What can hang from each mark:
galasu: bagob dadom fipus sinuso
fipus: deno
bagob: galasu
dadom: deno galasu
sinuso: galasu
bitu: deno galasu
deno: bagob bitu dadom linuge sinuso vatif
linuge: deno

Every row comes from one small tree of marks. The marks that hang from a mark follow it in brackets, in alphabetical order. Every link used is in the known rows. Which tree was each row made from?
Known rows:
galasu{bagob fipus{deno} sinuso}: [-0.21  0.19 -0.11 -0.18 -0.41  0.34 -0.42  0.41  0.03  0.03  0.04  0.12
  0.27 -0.26 -0.09 -0.29  0.22 -0.17 -0.04 -0.08 -0.07 -0.02 -0.24  0.14]
sinuso{galasu{fipus{deno{bagob bitu linuge vatif}}}}: [ 0.04 -0.11 -0.11 -0.12 -0.03 -0.07 -0.24  0.20 -0.10 -0.28 -0.04  0.22
  0.10 -0.50 -0.14 -0.46  0.11 -0.33  0.12  0.05 -0.13  0.15  0.03 -0.35]
sinuso{galasu{bagob fipus{deno}}}: [ 0.03  0.15 -0.12 -0.15 -0.40  0.29 -0.33  0.29  0.06 -0.06  0.11  0.20
  0.28 -0.26 -0.15 -0.27 -0.10 -0.26 -0.08 -0.06 -0.08  0.01 -0.11  0.00]
galasu{bagob}: [-0.16  0.13  0.00 -0.02 -0.21  0.07 -0.17  0.03  0.08  0.00 -0.02  0.14
  0.18 -0.16 -0.18 -0.09  0.11 -0.08  0.00  0.05 -0.09 -0.14 -0.23 -0.12]
linuge{deno}: [-0.19  0.02 -0.07  0.13  0.09  0.10  0.00 -0.11  0.20 -0.22 -0.07  0.28
  0.27 -0.18 -0.18 -0.05  0.11 -0.08  0.06  0.03 -0.03 -0.05  0.06 -0.17]
dadom{galasu{bagob}}: [-0.19  0.18  0.16 -0.12 -0.33  0.18 -0.03  0.11 -0.05  0.05  0.00  0.15
  0.10 -0.21 -0.14 -0.20  0.14 -0.12  0.03  0.07 -0.07 -0.13 -0.11 -0.08]
bitu{deno{bagob vatif}}: [-0.19 -0.02  0.00  0.17  0.01  0.00 -0.10  0.00 -0.12 -0.11  0.02  0.04
  0.08 -0.11 -0.22 -0.11  0.09 -0.02  0.23 -0.11 -0.01 -0.21 -0.37 -0.47]
sinuso{galasu{bagob dadom fipus}}: [-0.02  0.21 -0.05 -0.11 -0.52  0.35 -0.34  0.17  0.00 -0.03 -0.06 -0.06
  0.10 -0.36 -0.27 -0.33 -0.33 -0.22 -0.08 -0.07  0.00  0.00 -0.15 -0.02]
bagob{galasu{fipus{deno{dadom vatif}} sinuso}}: [-0.15  0.11 -0.20 -0.28  0.11  0.23 -0.32  0.22 -0.04 -0.20  0.07 -0.10
  0.15 -0.26 -0.13 -0.41  0.36 -0.24  0.19 -0.21  0.05  0.16  0.14 -0.02]
dadom{galasu}: [-0.17  0.03  0.13 -0.10 -0.21  0.13  0.07 -0.03 -0.09 -0.06 -0.04  0.09
  0.04 -0.16 -0.15 -0.14  0.09 -0.16  0.12 -0.02  0.01  0.02 -0.06 -0.11]
deno{dadom vatif}: [-0.03 -0.07  0.00 -0.07  0.28  0.00 -0.18 -0.21  0.02 -0.18 -0.01 -0.06
  0.07 -0.17 -0.19 -0.24  0.21 -0.11  0.22  0.05  0.03  0.00  0.08 -0.32]
dadom{deno{bitu} galasu}: [-0.19  0.01  0.27 -0.22 -0.01 -0.03  0.07  0.09 -0.06 -0.06  0.03  0.03
 -0.10 -0.19 -0.08 -0.18  0.07 -0.20  0.11 -0.05  0.04  0.09  0.06 -0.27]
bitu{deno{bagob linuge} galasu{dadom}}: [-0.18  0.00  0.13  0.26 -0.40  0.11  0.00 -0.02 -0.06 -0.05 -0.18  0.03
  0.15 -0.44 -0.46 -0.30  0.10  0.06  0.09 -0.09 -0.08 -0.10 -0.41 -0.33]
bitu{galasu{bagob}}: [-0.15  0.17  0.08  0.04 -0.31  0.07 -0.25  0.04 -0.02  0.03  0.00  0.14
  0.18 -0.27 -0.32 -0.12  0.15 -0.13 -0.11  0.02 -0.17 -0.19 -0.27 -0.03]
bagob{galasu{dadom fipus}}: [-0.22  0.12 -0.10 -0.12 -0.33  0.27 -0.22  0.07 -0.04 -0.16 -0.20 -0.09
  0.02 -0.24 -0.25 -0.22 -0.12 -0.17  0.08 -0.29  0.11  0.14 -0.01 -0.03]
bitu{deno{dadom} galasu}: [-0.11  0.04  0.24  0.09 -0.02  0.12 -0.12 -0.04 -0.02 -0.04  0.01 -0.07
  0.14 -0.27 -0.39 -0.09  0.06 -0.06  0.10 -0.09  0.01 -0.16 -0.21 -0.24]
linuge{deno{bagob}}: [-0.31 -0.01 -0.05  0.13  0.03 -0.11  0.13 -0.02  0.18 -0.22 -0.04  0.36
  0.28 -0.28 -0.27 -0.05  0.15  0.00  0.07  0.03 -0.16 -0.09  0.00 -0.22]
bagob{galasu{dadom}}: [-0.14  0.17 -0.09 -0.03 -0.18  0.18 -0.07 -0.09  0.02 -0.17 -0.16 -0.08
  0.07 -0.13 -0.28 -0.11  0.04 -0.09  0.07 -0.20  0.05  0.14 -0.03 -0.10]
dadom{deno{linuge sinuso vatif} galasu{bagob fipus}}: [-0.23 -0.18  0.09 -0.18 -0.19 -0.04 -0.11  0.27 -0.08 -0.03  0.07  0.10
  0.02 -0.40  0.03 -0.70  0.26 -0.19  0.21 -0.10 -0.04 -0.06  0.18 -0.40]
galasu{dadom{deno{bagob bitu linuge sinuso vatif}}}: [-0.17 -0.25  0.08 -0.01  0.16 -0.41 -0.02  0.03  0.01 -0.26 -0.15 -0.03
 -0.02 -0.42 -0.16 -0.42  0.29 -0.06  0.23 -0.14 -0.11  0.13  0.15 -0.59]
bagob{galasu{dadom fipus{deno}}}: [-0.07  0.11 -0.15 -0.13 -0.31  0.38 -0.24  0.11 -0.01 -0.18 -0.16 -0.01
  0.20 -0.21 -0.20 -0.26  0.05 -0.15  0.01 -0.30  0.09  0.24  0.10 -0.01]
galasu{bagob dadom{deno{linuge vatif}} sinuso}: [-0.08  0.15 -0.20  0.01 -0.14  0.24 -0.27  0.05  0.13 -0.04  0.02 -0.08
  0.10 -0.33 -0.11 -0.67  0.33 -0.04  0.11  0.02  0.00  0.03 -0.22 -0.27]
fipus{deno{bagob linuge sinuso vatif}}: [-0.08 -0.28 -0.11  0.07  0.11 -0.29 -0.01  0.01  0.02 -0.27 -0.05  0.28
  0.30 -0.29 -0.12 -0.32  0.52 -0.05  0.22 -0.04 -0.22  0.05  0.12 -0.41]

Write each row's tree:
[-0.15 -0.07 -0.11 -0.08  0.27 -0.23  0.09 -0.11  0.03 -0.27 -0.04  0.10
  0.05 -0.40 -0.28 -0.39  0.43 -0.03  0.29  0.03 -0.11  0.07  0.09 -0.46] : deno{bagob{galasu} dadom linuge vatif}
[-0.22 -0.33 -0.06  0.05  0.20 -0.45  0.09 -0.01  0.07 -0.22  0.07  0.14
  0.08 -0.31 -0.12 -0.40  0.36 -0.02  0.26 -0.13 -0.14  0.02  0.05 -0.59] : dadom{deno{bagob linuge sinuso vatif}}
[-0.24  0.10  0.04 -0.26 -0.39  0.40 -0.16  0.32 -0.14 -0.02  0.03  0.07
  0.14 -0.24 -0.05 -0.35  0.16 -0.25  0.07 -0.14  0.04  0.11 -0.04  0.16] : dadom{galasu{fipus{deno} sinuso}}
[-0.28 -0.05 -0.02  0.12  0.05 -0.31  0.21  0.11  0.20 -0.26  0.10  0.32
  0.29 -0.32 -0.28  0.03 -0.05 -0.13  0.10 -0.07 -0.22 -0.02  0.17 -0.27] : linuge{deno{bagob sinuso{galasu}}}
[-0.10 -0.12  0.00 -0.01 -0.33  0.21 -0.21 -0.02  0.02 -0.10 -0.12 -0.04
  0.03 -0.47 -0.30 -0.58 -0.02 -0.11  0.03 -0.16  0.06  0.13 -0.07 -0.21] : bitu{galasu{dadom{deno{linuge}} fipus}}
[ 0.00 -0.18 -0.14 -0.02 -0.18  0.05 -0.29  0.00 -0.05 -0.26 -0.14 -0.07
  0.06 -0.41 -0.16 -0.53 -0.14 -0.30  0.21 -0.14  0.01  0.13  0.14 -0.31] : deno{linuge sinuso{galasu{dadom fipus}} vatif}
[-0.17  0.11  0.01 -0.12 -0.49  0.33 -0.39  0.13  0.02  0.01 -0.20 -0.05
  0.12 -0.33 -0.22 -0.31 -0.12 -0.10 -0.03 -0.08  0.02 -0.06 -0.17 -0.03] : galasu{bagob dadom fipus}
[-0.32  0.01 -0.10 -0.17 -0.32  0.11 -0.17  0.33  0.01 -0.07  0.04  0.14
  0.20 -0.30 -0.19 -0.23  0.19 -0.10  0.07 -0.16 -0.08  0.07 -0.23  0.05] : galasu{fipus{deno{bagob}} sinuso}
[-0.14 -0.09 -0.01 -0.10 -0.37 -0.08 -0.19  0.27  0.10 -0.08  0.01  0.20
  0.14 -0.45 -0.16 -0.34 -0.06 -0.26  0.07 -0.06 -0.14 -0.04 -0.03 -0.18] : deno{linuge sinuso{galasu{bagob fipus}}}
[-0.04  0.08  0.06  0.16 -0.40  0.12 -0.08  0.16  0.09 -0.02 -0.06 -0.01
  0.20 -0.34 -0.25 -0.28 -0.07 -0.08  0.07 -0.12 -0.08 -0.09 -0.18 -0.35] : bitu{deno{linuge sinuso{galasu{bagob dadom}}}}
[-0.05 -0.06 -0.14 -0.04 -0.22  0.23 -0.31  0.06 -0.13 -0.20 -0.17  0.00
  0.22 -0.29 -0.22 -0.43  0.11 -0.08  0.09 -0.14 -0.01  0.11 -0.04 -0.19] : galasu{dadom fipus{deno{bagob vatif}}}
[ 0.02 -0.16 -0.05 -0.17 -0.11 -0.01  0.02  0.14  0.15 -0.21  0.04  0.20
  0.21 -0.58 -0.29 -0.46  0.09 -0.12  0.14  0.02 -0.12  0.17  0.08 -0.25] : sinuso{galasu{fipus{deno{bagob dadom linuge}}}}
[-0.24  0.05  0.07  0.15  0.20 -0.21 -0.11  0.01 -0.10 -0.28 -0.08  0.28
  0.16 -0.43 -0.32 -0.12  0.24 -0.22  0.02  0.05 -0.22 -0.14  0.09 -0.29] : linuge{deno{bagob bitu{galasu} vatif}}
[ 0.10 -0.01 -0.06  0.01 -0.19  0.09 -0.09  0.04  0.08 -0.19 -0.01  0.00
  0.32 -0.16 -0.21 -0.11 -0.04 -0.17  0.01 -0.17 -0.07  0.23  0.18 -0.13] : fipus{deno{sinuso{galasu{dadom}}}}
[-0.19  0.07 -0.04 -0.20 -0.18  0.14 -0.42  0.30 -0.19 -0.17 -0.18 -0.12
  0.08 -0.38 -0.17 -0.39  0.20 -0.20  0.07 -0.14 -0.04  0.14 -0.08 -0.07] : galasu{dadom fipus{deno{bagob bitu vatif}} sinuso}
[-0.43  0.14  0.20 -0.17 -0.43  0.02 -0.31  0.31 -0.18 -0.05 -0.21 -0.15
 -0.06 -0.55 -0.42 -0.22 -0.04 -0.22 -0.03 -0.17 -0.07  0.03 -0.24  0.09] : deno{bagob bitu{galasu{dadom fipus sinuso}}}
[-0.38 -0.20  0.23 -0.22 -0.14 -0.31 -0.12  0.31 -0.01 -0.14 -0.15 -0.13
 -0.07 -0.41 -0.21 -0.19 -0.13 -0.09  0.12 -0.34 -0.04  0.12  0.12 -0.32] : galasu{dadom{deno{bagob bitu sinuso}} fipus}
[-0.20 -0.17  0.21 -0.15  0.17 -0.37  0.09 -0.02  0.12 -0.18 -0.16  0.13
 -0.01 -0.54 -0.27 -0.21  0.30 -0.04  0.19  0.13 -0.16  0.05  0.02 -0.38] : deno{bagob bitu dadom linuge}
[ 0.04  0.03  0.17 -0.19 -0.14  0.22  0.07  0.08  0.09 -0.01 -0.04  0.23
  0.29 -0.43 -0.11 -0.52  0.53 -0.01  0.09  0.22 -0.13  0.04  0.17 -0.14] : fipus{deno{dadom{galasu{bagob}} linuge}}
